Each row was made from one small tree. The marks that hang from a mark follow it in brackets, in alphabetical order. Every link used is in the known rows. Write each row's tree.
In the rows, zero is written as 128.
Known rows:
nubez[finel momik[solus]]: [103 124 154 154 131 179 106 133 111 226 116 119 124 113 111 186 135 113
 117 130 118 129 124 132 122 123  98 126 120 125 140 130 125 141  96  96
 139 164 142 110 164]
lenu[solus[momik nubez[finel[zamus]]]]: [116 134 144 169 140 229 112 127 130 171 128 122 105 131 107 144 132 154
 122 134 116 144 126 138 157 100  84 110 104 116 141 123 131 150  73 105
 154 158 154 131 171]
nubez[finel[zamus] momik[solus]]: [100 136 175 166 130 175 107 132 111 222 148 110 125 116 105 179 138 101
 109 140 110 148 136 127 117  99  97 120 113 119 152 133 126 145  77 105
 135 170 152 119 158]
kisov[zamus[lenu]]: [131 124 107 129 126 142 124 128 122  78 156 143 126 107 114 184 112 136
 135 110 146 140 133  96  92 140 132 131 130 119 160 114 115 109 122 122
 138 131 129 146 132]
kisov[zamus[finel]]: [138 115 115 135 134 145 117 132 131 124 126 142 129 110 122 181 123 134
 148 113 131 130 123  97 106 125 133 122 120 111 144 132 139 115 108 132
 136 130 150 145 136]
finel[nubez[momik]]: [123 121 130 139 143 111 140 127 127 186 136 125 125  86  82 169 134 150
 117 118 121 138 122 119 134 129 106 115 119 131 135 158 119 141  97 100
 125 145 135 112 145]
momik[nubez[finel[zamus]]]: [ 99 137 148 159 122 168  97 127 127 157 137 113 126 136 126 144 131 108
 114 134 104 137 137 130 117  99 108 133 119 117 158 126 121 131  75 116
 131 146 130 125 140]
zuze[zamus[finel]]: [121 128 130 155 133 124 122 133 132 112 116 136 120 111 129 153 124 133
 124 113 141 116 130 113 136 126 119 144 124 122 110 109 159 133 126 137
 142 135 140 128 116]
nubez[finel[zamus]]: [111 135 157 153 136 142 118 131 131 133 143 106 123 128 111 136 119 111
 115 128 108 155 142 135 123  97 114 128 113 117 153 120 124 133  94 133
 129 147 148 135 124]
finel[nubez zamus]: [123 139 149 143 141  92 140 124 136 140 172 111 125 103  90 135 132 124
 112 127 106 159 138 113 130  93 109 110 117 120 152 154 120 139  86 125
 118 139 146 127 123]
fedu[beliga[momik] zitel]: [ 96 160 136 123 139 130 138 115 124 123  90 133 124 172 132 169 135 139
 147 127 143 153 126 131 126 127 109 117 129 140 164 144 127 131 121 198
 134 125 110 125 163]
momik[nubez[finel[zamus[zuze]]] solus]: [ 95 147 157 159 109 196  75 125 113 170 138 125 129 138 144 174 142  63
 106 153 103 126 138 109 111  94  97 125 123 111 160 127 114 132  76 106
 140 150 132 120 155]
kisov[zamus[finel zuze]]: [142 124 112 136 129 153 108 130 124  83 124 157 132 103 128 199 118 106
 138 122 139 130 130  79  98 128 137 116 114 110 144 122 124 115 112 135
 145 126 151 156 123]
fedu[beliga[momik[nubez]] zitel]: [ 87 162 134 130 130 147 122 113 122 142  88 136 125 177 138 175 142 137
 142 130 140 145 125 129 120 123 104 118 129 138 171 148 123 130 106 186
 135 126 101 119 173]
zamus[kisov lenu]: [128 141 102 150 125 130 131 124 125  57 126 122 128  93 119 173 110 114
 127 126 143 142 131 129 119 114 146 138 121 125 148 109 122 126 115 122
 138 119 126 146 129]
zamus[lenu[solus]]: [125 133 111 149 138 155 129 130 125  92 153 129 111 118 118 140 116 144
 130 119 120 143 123 131 131 140 126 126 125 121 153 116 125 124 137 120
 146 143 128 144 140]
lenu[solus[momik[nubez]]]: [125 128 121 159 128 200 110 127 122 162 123 135 115 136 128 138 142 156
 128 136 124 126 123 132 150 124 105 116 120 123 135 133 139 142 102  97
 149 145 130 123 168]
solus[nubez]: [119 132 130 129 126 176 120 124 133 155 120 133 122 128 126 138 130 133
 128 130 130 121 119 129 133 122 104 126 121 125 125 125 121 132 102 120
 134 131 133 126 149]
kisov[zamus[finel[nubez] lenu zuze]]: [137 126 104 146 138 135 116 129 126  71 145 156 124  66 102 228 111 114
 134 107 130 141 124  69  96 132 131 116 112 107 165 125 108 110 108 124
 146 136 150 160 122]
solus[momik nubez[finel[zamus[zuze]]]]: [112 143 163 166 124 217 105 124 123 169 120 131 117 113 106 173 131 118
 113 140 126 138 131 118 135  93  85 113  96 119 137 112 106 149  62 110
 147 155 154 138 152]
lenu[solus[momik nubez]]: [127 129 124 154 136 218 119 125 128 169 119 135 109 132 118 138 137 165
 132 134 130 128 117 135 160 122  93 110 113 122 127 128 136 146  96 101
 154 146 142 126 174]
zuze[zamus[finel kisov lenu]]: [122 137 108 172 133 123 125 130 130  55 114 131 120  84 122 188 110 123
 123 111 152 126 132 114 129 115 133 151 116 119 125  95 153 131 116 132
 150 127 139 143 117]
nubez[finel[zamus[zuze]]]: [115 141 155 151 133 148 111 129 124 100 142 120 125 121 116 151 115  87
 107 134 114 154 146 121 118  99 117 123 106 116 152 114 111 134  97 136
 136 143 148 144 113]
zamus[finel lenu[solus] zuze]: [134 140 111 170 142 167 111 132 124  72 134 150 112  87 129 181 112 105
 134 121 108 139 116 103 125 133 137 115 104 106 154 112 122 123 133 132
 161 147 150 170 124]
finel[nubez[momik[solus]]]: [118 123 137 140 136 124 129 126 120 216 136 126 126  89  92 179 144 134
 116 127 117 130 118 113 132 124  99 113 126 129 137 161 121 141  96  92
 127 149 136 104 158]
zamus[kisov]: [134 135 107 136 126 128 129 123 128  84 104 119 135 113 129 151 122 115
 126 136 147 133 136 133 132 104 140 131 122 128 128 122 136 135 107 124
 132 107 132 131 134]
beliga[fedu momik[solus]]: [110 139 122 107 113 130 126 110 120 148 100 137 135 147 127 136 142 102
 120 123 113 132 121 114 114 125 124 117 138 127 146 142 123 124 121 161
 139 150 108  89 131]
fedu[beliga[momik]]: [105 146 134 126 124 104 147 113 129 135 107 129 126 152 145 136 128 114
 137 127 135 120 121 122 114 118 129 122 133 135 162 139 134 126 137 181
 134 120 119 121 147]
fedu[beliga]: [112 136 133 132 136 125 143 119 128 132 126 122 126 145 139 145 122 136
 142 126 131 127 123 133 126 123 121 123 131 129 157 134 138 130 132 162
 129 115 129 128 139]
fedu[beliga zitel]: [103 149 136 131 151 149 133 122 123 122 108 125 124 165 126 177 128 161
 150 126 137 160 129 143 136 131 101 116 127 134 159 137 133 135 114 178
 129 120 119 131 154]
zamus[finel[nubez[momik]] kisov]: [132 126 113 166 148 117 132 127 135 162  96 118 129  58  95 202 128 129
 133 120 121 137 113 122 142  96 129 114 103 118 133 154 148 144  75 109
 132 130 159 129 148]
finel[zamus[zuze]]: [130 153 150 141 122 132 120 124 121  80 165 132 133 124 127 138 127  84
 110 145 126 153 149 104 113 100 128 114 112 119 142 122 110 133 112 142
 133 132 142 150 106]

Write each row's tree:
[122 130 123 185 137 190 110 131 128 162 130 136 107  94 121 177 130 148
 143 116  97 130 105 123 137 125 122 116 108 110 155 124 138 129 110 110
 156 161 147 151 161]	zamus[finel lenu[solus[momik[nubez]]]]
[ 99 151 133 147 107 136 111 117 127 130 100 122 131 135 134 142 134  77
 111 138 127 129 136 119 107  86 129 133 119 126 158 133 119 129  82 140
 138 140 118 118 150]	beliga[momik[nubez[finel[zamus[kisov]]]]]
[138 130  95 136 130 170 113 127 115  29 157 157 122 110 120 194 107 120
 130 118 152 147 137  85  97 145 130 120 121 114 164 107 107 112 126 120
 157 131 134 159 128]	kisov[zamus[lenu[solus] zuze]]
[135 159 134 149 120 131 121 122 121  42 145 124 138 112 125 155 121  75
 109 150 142 156 155 107 117  81 139 117 107 119 142 119 120 137  93 140
 136 116 145 152 109]	finel[zamus[kisov zuze]]
[126 130 108 163 141 105 129 128 138  86 103 127 124  80 112 182 120 130
 119 114 149 124 133 113 148 103 119 140 115 121 115 120 161 141  96 126
 141 121 146 123 121]	zuze[zamus[finel[nubez] kisov]]
[102 124 144 150 137 203 112 128 125 206 108 124 119 112 103 173 126 141
 120 125 125 130 118 137 130 121  89 129 110 124 133 124 118 142  76 103
 140 155 143 120 163]	solus[nubez[finel momik]]
[115 140 142 159 136 141 118 129 131 106 129 101 128 119 112 149 115 100
 114 133 121 156 145 139 128  81 122 131 108 118 152 117 128 138  80 130
 131 133 149 138 125]	nubez[finel[zamus[kisov]]]
[120 131 122 180 139 158 121 133 125 104 131 141 106  99 117 173 120 156
 125 107 137 126 125 114 144 132 113 138 116 118 126 100 155 136 127 122
 161 154 143 141 133]	zuze[zamus[finel lenu[solus[momik]]]]
[111 128 150 157 128 218 108 126 128 201  97 129 115 117 109 168 131 145
 124 129 127 121 117 135 145 110  86 122 106 125 128 115 119 146  73 101
 144 152 144 123 167]	solus[momik nubez[finel]]
[122 121 139 158 144 128 124 131 129 230 119 128 123  77 102 188 143 130
 135 120  97 125 104 112 135 116 111 108 114 117 136 162 140 137  95 109
 131 154 156 121 155]	zamus[finel[nubez[momik[solus]]]]
[104 141 160 171 128 173 108 129 112 194 133 104 129 107 103 194 133  91
 109 144 120 151 141 130 119  83 105 123 109 119 152 130 130 148  64 103
 137 158 153 122 160]	nubez[finel[zamus[kisov]] momik[solus]]
[112 143 140 166 135 141 120 128 128  88 142 102 122 104 105 164 107 101
 114 126 118 163 144 135 119  88 125 134 108 116 165 109 118 133  87 129
 135 141 145 147 124]	nubez[finel[zamus[kisov lenu]]]
[109 138 165 166 127 213 110 126 128 196 122 122 115 117 102 162 133 136
 118 135 120 136 127 130 140  91  83 117 100 120 137 117 117 149  59 107
 142 158 153 130 161]	solus[momik nubez[finel[zamus]]]
[ 86 166 143 124 131 168 123 113 119 164  86 136 122 179 139 186 145 123
 146 138 141 141 120 127 126 119  91 111 130 136 165 146 125 134 105 186
 139 129 113 115 189]	fedu[beliga[momik[solus[nubez]]] zitel]
[124 136  98 180 139 146 124 131 130  47 119 131 113  90 122 182 109 135
 125 111 150 132 131 121 142 117 128 145 115 116 129  95 163 134 117 128
 160 131 143 143 127]	zuze[zamus[finel kisov lenu[solus]]]
[116 133 139 171 132 206 106 128 124 162 136 121 113 137 117 140 138 144
 120 137 112 142 132 135 147 104  97 113 111 117 150 130 135 145  80  99
 150 155 141 128 164]	lenu[solus[momik[nubez[finel[zamus]]]]]
[134 136  93 178 145 159 124 129 133  80 115 121 115  81 123 182 111 126
 145 121 117 145 116 132 139 107 145 125 106 108 154 118 151 129 108 125
 153 131 153 159 147]	zamus[finel kisov lenu[solus]]
[101 135 161 158 136 198 114 127 126 204 132 116 119 111  98 167 128 129
 116 130 118 147 127 131 125 102  87 124 104 119 143 126 116 145  62 110
 137 160 151 127 160]	solus[nubez[finel[zamus] momik]]
[118 139  96 164 141 195 120 125 130  70 116 117 112 101 112 178 104 131
 127 125 134 149 125 143 140 108 118 132 111 115 157 104 128 134  89 110
 155 130 139 145 157]	zamus[kisov lenu[solus[nubez[finel]]]]
[119 148 161 153 129 127 122 123 114 168 173 129 130  84  91 188 142  90
  99 142 115 154 141  87 117  97  99  98 109 120 151 156 106 147  78 106
 132 153 150 126 137]	finel[nubez[momik[solus]] zamus[zuze]]
[ 78 159 137 138 136 154 117 115 123 145  79 129 122 175 134 183 135 132
 140 127 134 148 126 136 121 120  98 123 126 137 177 142 123 131  97 186
 138 133 106 119 173]	fedu[beliga[momik[nubez[finel]]] zitel]
[140 131 101 144 126 184 112 127 112  47 152 161 120 102 115 203 113 130
 128 121 156 144 137  83 102 141 125 116 117 116 160 106 107 118 119 113
 161 137 136 158 137]	kisov[zamus[lenu[solus[momik]] zuze]]
[141 127  98 152 137 172 109 131 121  53 144 158 120  93 119 208 109 119
 140 112 134 143 126  82 101 137 136 116 112 104 164 112 122 111 121 128
 160 138 151 168 132]	kisov[zamus[finel lenu[solus] zuze]]
[138 129 107 147 129 154 110 129 120  59 140 159 126  85 120 216 110 105
 138 112 136 136 126  75  89 135 141 120 114 107 159 110 113 107 120 132
 150 134 146 167 119]	kisov[zamus[finel lenu zuze]]
[131 163 130 158 120 132 123 122 118  26 163 127 132  94 120 172 112  74
 108 143 137 163 152 104 107  90 143 122 107 116 158 108 107 130  99 137
 141 123 140 164 108]	finel[zamus[kisov lenu zuze]]
[111 127 142 163 118 189  99 127 120 192 106 130 122 122 120 162 139 136
 121 131 120 117 125 129 132 114 103 128 116 127 137 123 123 140  84  97
 140 151 129 118 158]	solus[momik[nubez[finel]]]
[ 90 152 138 134 109 137 123 109 121 177 106 132 127 161 161 155 143  91
 133 139 126 104 117 115 109 110 116 123 140 131 170 146 133 126 121 163
 138 126 111 107 172]	fedu[beliga[momik[nubez solus]]]
[114 125 122 148 147 209 115 129 134 144 118 121 109 139 118 133 121 148
 128 127 118 136 120 146 153 121  93 122 115 116 140 122 132 139  96 111
 151 143 144 127 162]	lenu[solus[nubez[finel]]]
[134 152  98 150 120 139 119 122 115   4 122 141 131  84 127 195 104  81
 115 135 154 142 139 108 110 118 151 131 113 122 147  98 102 125 121 126
 149 113 127 159 112]	zamus[kisov lenu zuze]
[ 81 165 140 130 124 162 113 113 115 165  90 136 126 185 148 188 150 118
 142 139 134 138 124 124 118 119  98 116 136 136 174 151 127 131 103 180
 138 131 102 111 188]	fedu[beliga[momik[nubez solus]] zitel]
[130 124 104 146 130 200 118 127 121 104 150 148 114 110 107 190 118 161
 137 114 147 140 125 100 112 136 110 120 119 116 159 114 119 121 102 105
 154 143 138 146 161]	kisov[zamus[lenu[solus[momik nubez]]]]
[ 92 141 159 161 112 192  82 126 118 201 139 116 127 143 139 163 145  80
 112 148  98 125 134 122 115  93  96 129 127 113 160 133 124 132  73 104
 134 153 132 112 163]	momik[nubez[finel[zamus]] solus]
[109 135 155 169 118 186  99 127 120 188 127 124 124 125 117 160 141 128
 116 135 114 131 133 125 128  98 101 125 111 123 144 125 122 142  71 101
 138 155 135 125 153]	solus[momik[nubez[finel[zamus]]]]
[121 124 126 156 143 103 128 131 137 124 120 134 118  93 109 165 125 142
 120 107 134 120 126 107 143 123 109 136 121 123 116 124 153 135 113 128
 139 138 143 122 116]	zuze[zamus[finel[nubez]]]
[ 94 132 142 152 113 195  80 127 118 204 114 123 126 142 145 170 143  90
 118 143 105 109 124 126 119 112  97 134 133 118 151 131 124 129  87  95
 137 147 123 106 169]	momik[nubez[finel] solus]
[103 142 123 109 112 160 120 108 123 163  95 140 131 146 126 143 142 107
 120 124 113 130 115 114 118 120 110 116 133 124 143 141 119 126 102 155
 142 153 112  87 144]	beliga[fedu momik[solus[nubez]]]
[107 139 149 177 138 155 122 130 117 142 146 104 124  86  88 192 114 115
 110 125 125 166 141 134 113  95 117 132 101 120 163 116 121 143  72 111
 139 159 148 141 142]	nubez[finel[zamus[kisov lenu]] momik]
[127 132 111 162 132 124 122 129 132  76  98 129 126  99 129 171 119 123
 123 119 156 120 135 119 140 107 129 147 118 122 110 106 165 137 109 135
 145 119 142 131 117]	zuze[zamus[finel kisov]]
[120 127 121 147 141 209 123 127 127 174 127 131 113 128 114 143 134 160
 129 131 129 135 117 136 148 130  95 115 116 122 132 135 135 144  98 102
 150 148 141 124 171]	lenu[solus[nubez[momik]]]
[118 126 130 164 141 231 111 128 130 175 109 127 105 130 112 147 130 161
 128 130 122 132 118 143 161 116  86 114 109 120 134 120 132 148  85  99
 157 153 148 126 175]	lenu[solus[momik nubez[finel]]]
[127 156 138 159 131 152 122 126 119  52 186 132 119 116 118 147 117  98
 111 137 120 165 145 104 114 110 127 113 110 112 162 113 110 129 118 135
 148 144 142 164 114]	finel[zamus[lenu[solus] zuze]]
